Each row was made from one small tree. The marks that hang from a mark follow it in brackets, in the order of their numbers. Every link used is in the known rows. Write each row's tree.
Known rows
q_201{q_214 q_341 q_722 q_758{q_987{q_503}}}: [ -0.8 -25.6   2.0  -5.0  -8.7 -24.4  15.7  10.8 -11.7  13.1  -8.6  40.1
  13.9  13.1 -15.6   9.5  -9.1  -7.1  -1.6  -5.2  -4.0 -10.4]
q_341{q_201{q_214 q_722 q_758}}: [  0.7 -12.3 -11.7  -5.3  -6.2 -26.8   9.3  13.1  -5.6  -1.3  -9.4  36.5
   6.5  11.6 -18.2  -6.0   7.9 -16.2 -14.3   5.5  14.5   3.3]
q_758{q_987}: [ 16.9  -4.3  13.8  -2.2  -0.3 -10.1   2.3   1.7  -6.7   3.2  -9.2  12.6
  13.4   4.1  -6.3  10.1  -8.1   3.6 -10.6   2.4   0.1  -2.9]
q_541{q_503}: [  9.5   2.2  14.6  -1.0  -6.7  -6.3   3.4   4.5  -6.2   0.3  -6.0   9.7
  14.9  -4.6 -11.2   9.5   3.3  -4.4  -6.4   3.1   4.4   3.1]
q_503{q_987{q_341 q_758}}: [ 19.4   5.2  11.3 -11.9  12.5  -6.9   4.9  15.0   8.3 -19.8   3.9  15.0
   7.2 -18.6  -3.9 -12.0  -5.1  -7.6   2.7   3.0   6.0  -8.7]
q_503{q_22 q_541 q_987{q_214 q_758{q_201}}}: [ -1.7   6.7  15.6  -5.6   2.6   3.8   9.6  -3.0  22.3 -18.2   6.4  -0.3
 -12.4 -19.5 -16.5 -11.3  -6.6  -5.0  10.8   2.0  23.1   4.8]
q_758{q_201 q_987{q_341}}: [ 18.7   0.4  11.9 -14.5   0.9  -4.3   8.5   2.4  -2.6  -6.7   7.5  23.3
  16.4  -5.5 -10.4 -10.9  -2.9   3.3 -10.8   2.1   2.7   2.7]
q_22{q_503{q_541}}: [  2.6  -1.4   0.2   1.8 -11.2  -5.8   2.5   3.9   5.7  13.1  -7.4  -3.5
   8.4 -10.9 -13.6  -6.3  -4.9  -2.0  -1.4  -4.2  -1.0   5.3]
q_503{q_987}: [  8.8  -5.2   8.1  -8.5   3.6 -12.7   9.5   2.7  -0.9  -7.6  -4.5  -5.0
   6.7  -2.9  -2.9   1.4  -1.5   0.4  -4.3   7.1   4.3  -6.5]
q_22{q_503}: [  7.0   0.7   0.6   0.1  -6.1  -7.1   4.0   3.6  -0.3   0.3 -11.7   9.7
  19.0  -9.9  -8.4  -8.1  -7.0   1.1 -11.6  -2.5  -4.2  -2.0]
q_987{q_214{q_201{q_722 q_758}} q_341 q_503}: [  3.5  -1.5  -3.3 -14.8  -3.9 -10.5  11.9  13.6  15.3   9.7   3.2  46.1
   6.5   2.6 -10.8  -0.2 -12.3 -14.7   1.7 -20.1  -0.8  -4.7]
q_758{q_987{q_341{q_201} q_503{q_541}}}: [ 17.9  -9.5  25.3  -2.1  -7.7  -8.2  11.2  18.8   6.7   3.8  10.1  25.9
   4.3   3.6 -16.1 -11.8  -7.5   1.1 -10.1   0.5  -3.6   8.4]
q_22{q_503{q_541 q_987{q_341 q_758}}}: [ 15.1   2.6   2.8  -4.0   4.9  -4.3   2.5  18.8  16.7  -6.6   2.3   4.7
   5.4 -31.3  -9.4 -20.5  -7.5  -8.2   8.1  -3.5   0.5  -1.8]
q_22{q_503{q_987{q_758}}}: [ 12.4   3.2   2.4  -2.2   5.9  -8.7   1.4  10.9  11.5 -11.6 -10.6   7.6
  13.2 -22.5  -4.5 -13.9 -12.0  -3.8  -6.2   2.5   1.4  -9.1]
q_341{q_201}: [  9.3  -0.7  11.2  -6.0  -8.2 -11.7   7.4   4.9   3.3 -11.0  -6.6  15.9
   8.3   6.5 -14.5  -5.7   3.3   0.1 -16.5   9.6  12.6   6.7]
q_214{q_201{q_341 q_722 q_758}}: [ -1.1 -10.0  -6.8 -19.2 -17.6 -19.3   9.0   2.4  13.3  11.6 -20.1  14.5
   6.6   7.0 -19.3  18.9   3.4  -9.4   3.1  -2.8  15.5  -2.4]
q_503{q_541 q_987{q_214{q_201} q_758}}: [  7.9  12.2   8.1  -9.3   3.3  -8.0  -1.4   0.3  27.1   2.9  -1.1   1.1
 -12.1 -13.4 -18.4   4.4  -5.1  -7.0  15.0  -7.7  19.5   1.5]
q_214{q_201{q_341}}: [  5.1   1.7  13.2 -15.6 -15.3 -13.2   7.2  -6.4   9.6   2.0 -14.9   3.2
   7.5   0.0 -22.5  12.0   6.0   4.4   1.9  -0.6  12.2  -1.5]
q_214{q_201}: [ 10.2   8.8  10.2 -10.5  -6.0 -12.8   1.2  -2.0   7.8   7.4 -10.6   2.8
   6.1  -0.8 -15.1   6.5   2.4  -1.2  -8.7   0.5   7.3  -1.6]
q_758{q_201{q_214 q_341 q_722} q_987{q_503}}: [ -4.1 -11.9  10.1 -14.5 -10.9 -16.1  18.4   1.9  -8.2   7.6   1.4  36.4
  16.9   8.4 -20.2  -2.9  -6.7  -4.3 -10.5   2.9   3.6  -8.3]
q_541{q_503{q_22 q_987{q_341 q_758}}}: [ 20.0   5.0  29.9   1.4   9.5  -0.3   6.9  20.1   5.7 -30.5  -2.2  12.5
   6.7 -31.3  -8.0  -4.3  -0.3 -10.3   1.2   6.6   5.4  -6.7]
q_22{q_503{q_541 q_987}}: [  4.4  -7.7  -0.3  -0.5  -4.5  -9.7   6.9   5.9   7.4   5.5  -5.8 -15.1
   5.2 -15.7  -9.0  -7.8  -4.0   0.2   1.4   0.3  -1.1   0.4]
q_341{q_201{q_214 q_722}}: [  2.1  -2.1  -0.1  -5.7  -5.7 -21.2   8.4  10.7  -7.5  -4.3  -7.7  31.7
   8.9   9.1 -18.1  -5.8   6.6 -15.3 -19.4   9.4  15.5  -0.8]

Which tree is each row?
[  8.0   7.9  10.9 -11.3  -0.3  -1.6  11.0  23.7  19.6 -16.5   8.7  64.2
   9.3  -0.5 -11.5 -16.9 -18.0 -19.1  -8.2  -6.8  11.4  -2.7]	q_987{q_214 q_341{q_201{q_722}} q_503 q_758}
[  2.7  -8.5  19.6   1.9  -1.8  -6.9  11.2   4.2   5.7  -6.1  -5.5 -24.0
  -8.4 -10.4  -9.3   3.7   0.3  -1.8   3.6   8.8   7.3  -1.5]	q_503{q_22 q_541 q_987}
[ -6.8 -17.5 -11.4 -10.4 -10.3 -23.7  12.7   3.9 -10.2   3.7 -12.8  27.1
  10.2   7.8 -19.0   8.0   6.1 -12.6   5.4  -2.4  11.1  -4.9]	q_201{q_214 q_341 q_722 q_758}
[  9.9  10.3  17.1 -11.0  -1.5  -4.4  10.5   4.5  11.4  -0.1   8.2  34.6
   7.2  -4.0 -14.1  -7.2 -10.1  -1.1   0.1 -17.5  -4.2  -3.6]	q_987{q_214{q_201} q_341 q_503}
[  4.7  10.4  15.4 -15.2  -4.8   2.9   8.1  12.7  20.0   4.4  22.5  21.0
   1.7 -14.2 -17.0 -27.2  -8.9 -10.6   2.7  -1.3   5.1   6.1]	q_987{q_341 q_503{q_541} q_758{q_201}}
[ -5.4  -7.3   0.2 -11.0  -9.7 -18.4  11.6   2.1 -11.5   0.8 -11.1  22.9
  12.7   5.2 -19.1   8.3   4.6 -11.6   0.7   1.4  12.3  -8.6]	q_201{q_214 q_341 q_722}
[ -4.7  -7.4  -9.7 -18.2 -14.7 -14.9  10.3  -3.7  15.4   5.5 -16.4  28.6
   4.8   8.1 -20.7  20.6  -1.5  -7.9  11.3 -14.2  19.1  -0.5]	q_987{q_214{q_201{q_341 q_722 q_758}}}
[ 13.0   3.6  21.1  -3.5  -1.9  -9.0   5.3  -0.9   8.1  11.2  -2.9  30.1
   7.9   5.9 -12.9   9.2 -17.8   6.0  -7.8 -13.5  -4.3  -5.1]	q_758{q_987{q_214{q_201} q_503}}
[  1.9  16.4   8.5 -12.0  -2.4  -5.4   1.8   9.8  24.7   9.8  -3.3  40.6
   4.6  -0.6 -12.6   4.9 -20.6 -18.3  -4.0 -11.3   9.7 -10.4]	q_987{q_214{q_201{q_722}} q_503 q_758}
[  6.4  12.9  13.8 -11.9   4.6  -7.8   9.5  11.1   0.9  -8.5  20.6  43.0
  10.7 -14.5 -18.1 -35.7  -4.5 -10.9  -6.4  -1.8   0.2  -3.9]	q_987{q_341 q_503 q_758{q_201{q_214}}}
[ 10.0  -5.8   1.2  -2.7  -2.0  -5.7  13.8  11.1  14.3 -18.3   5.0  18.4
   3.6 -16.9 -16.5 -23.6  -2.0   1.4   3.4  -8.3   6.4  10.6]	q_22{q_503{q_541 q_987{q_214 q_341{q_201}}}}
[  6.9  -2.8   7.2 -14.8 -10.6 -10.8   7.1  -4.3   9.6   6.4 -17.9  30.4
  10.5   8.4 -19.1  27.6  -8.8  -1.7   2.6 -10.6  15.7  -6.1]	q_758{q_987{q_214{q_201{q_341 q_722}}}}
[ -2.8  -4.6  28.3   5.8 -11.1  -1.8  11.7   7.7   6.2   7.6   0.4  -5.3
  -4.2  -2.9 -12.6  -1.4  -9.0  -3.2  -2.4   1.7  -3.6  -0.9]	q_987{q_503{q_22 q_541}}
[ -5.3   3.5  -6.4 -14.9  -4.2 -14.8   9.4   0.1  -8.0   4.3   1.4  23.2
  11.8   1.8 -16.4  -9.5   4.8 -15.4 -13.6   6.8  14.2  -2.5]	q_758{q_201{q_214 q_722}}
[ 15.5   6.9   1.3  -4.4  12.7  -1.2   5.8  12.3  12.6 -25.2   1.3  31.9
  13.7 -28.7  -5.4 -20.9 -15.3  -4.1   6.1 -13.3   0.9  -7.4]	q_22{q_503{q_987{q_214 q_341 q_758}}}
[ 13.2   3.5  28.3   5.2   5.3  -3.2   4.1  12.7   6.4 -22.4 -10.4   1.9
   4.2 -23.9  -8.5   4.4  -1.8  -8.5  -2.8  10.8   9.5  -6.2]	q_541{q_503{q_22 q_987{q_758}}}
[  4.0  -3.3  29.5   2.3  -6.9   1.1  14.5  14.7   5.6  -0.1   8.8   5.4
  -1.7 -10.3 -12.0 -10.1  -7.5  -5.0   1.6  -2.8  -7.6  -1.0]	q_987{q_341 q_503{q_22 q_541}}
[ -2.4   6.8  27.2   7.3  -3.4   5.5   6.7   7.1  17.9  -2.7   3.6  18.1
  -8.9  -9.5 -15.3  -4.2 -19.7  -8.4   8.7  -9.2   5.4  -0.5]	q_987{q_214 q_503{q_22 q_541} q_758}
[  0.5  -2.9  15.1  -6.3  -8.0   0.0  11.7  -4.9   8.6  13.9  15.0  20.6
   2.7   5.3 -15.6  -5.2 -15.8   4.4  -0.2  -8.9   2.5   8.7]	q_758{q_201 q_987{q_214 q_503{q_541}}}
[ 12.0   2.6  -2.1 -11.9  -0.4 -10.7   6.2   1.3   9.9  -2.9  -0.4  31.9
   4.2  -4.6 -16.1  -0.7   0.2  -2.7   8.4 -19.3   6.0   4.0]	q_987{q_214{q_201{q_758}} q_341}
[  5.0   9.8  22.3  -2.4   5.1   4.6   9.7   0.3  12.9 -30.7   1.7  16.3
   3.1 -24.4 -14.4  -6.1  -3.7  -5.6   1.2   3.7  19.6   1.6]	q_541{q_503{q_22 q_987{q_214 q_758{q_201}}}}
[  7.0  -2.3   1.3 -15.7  -5.0  -7.8   7.0   2.2   0.9   7.5  -4.4  20.5
  16.1   6.3  -7.6   5.0  -8.0  -7.4 -18.0   8.2  11.2  -1.8]	q_758{q_201{q_722} q_987}
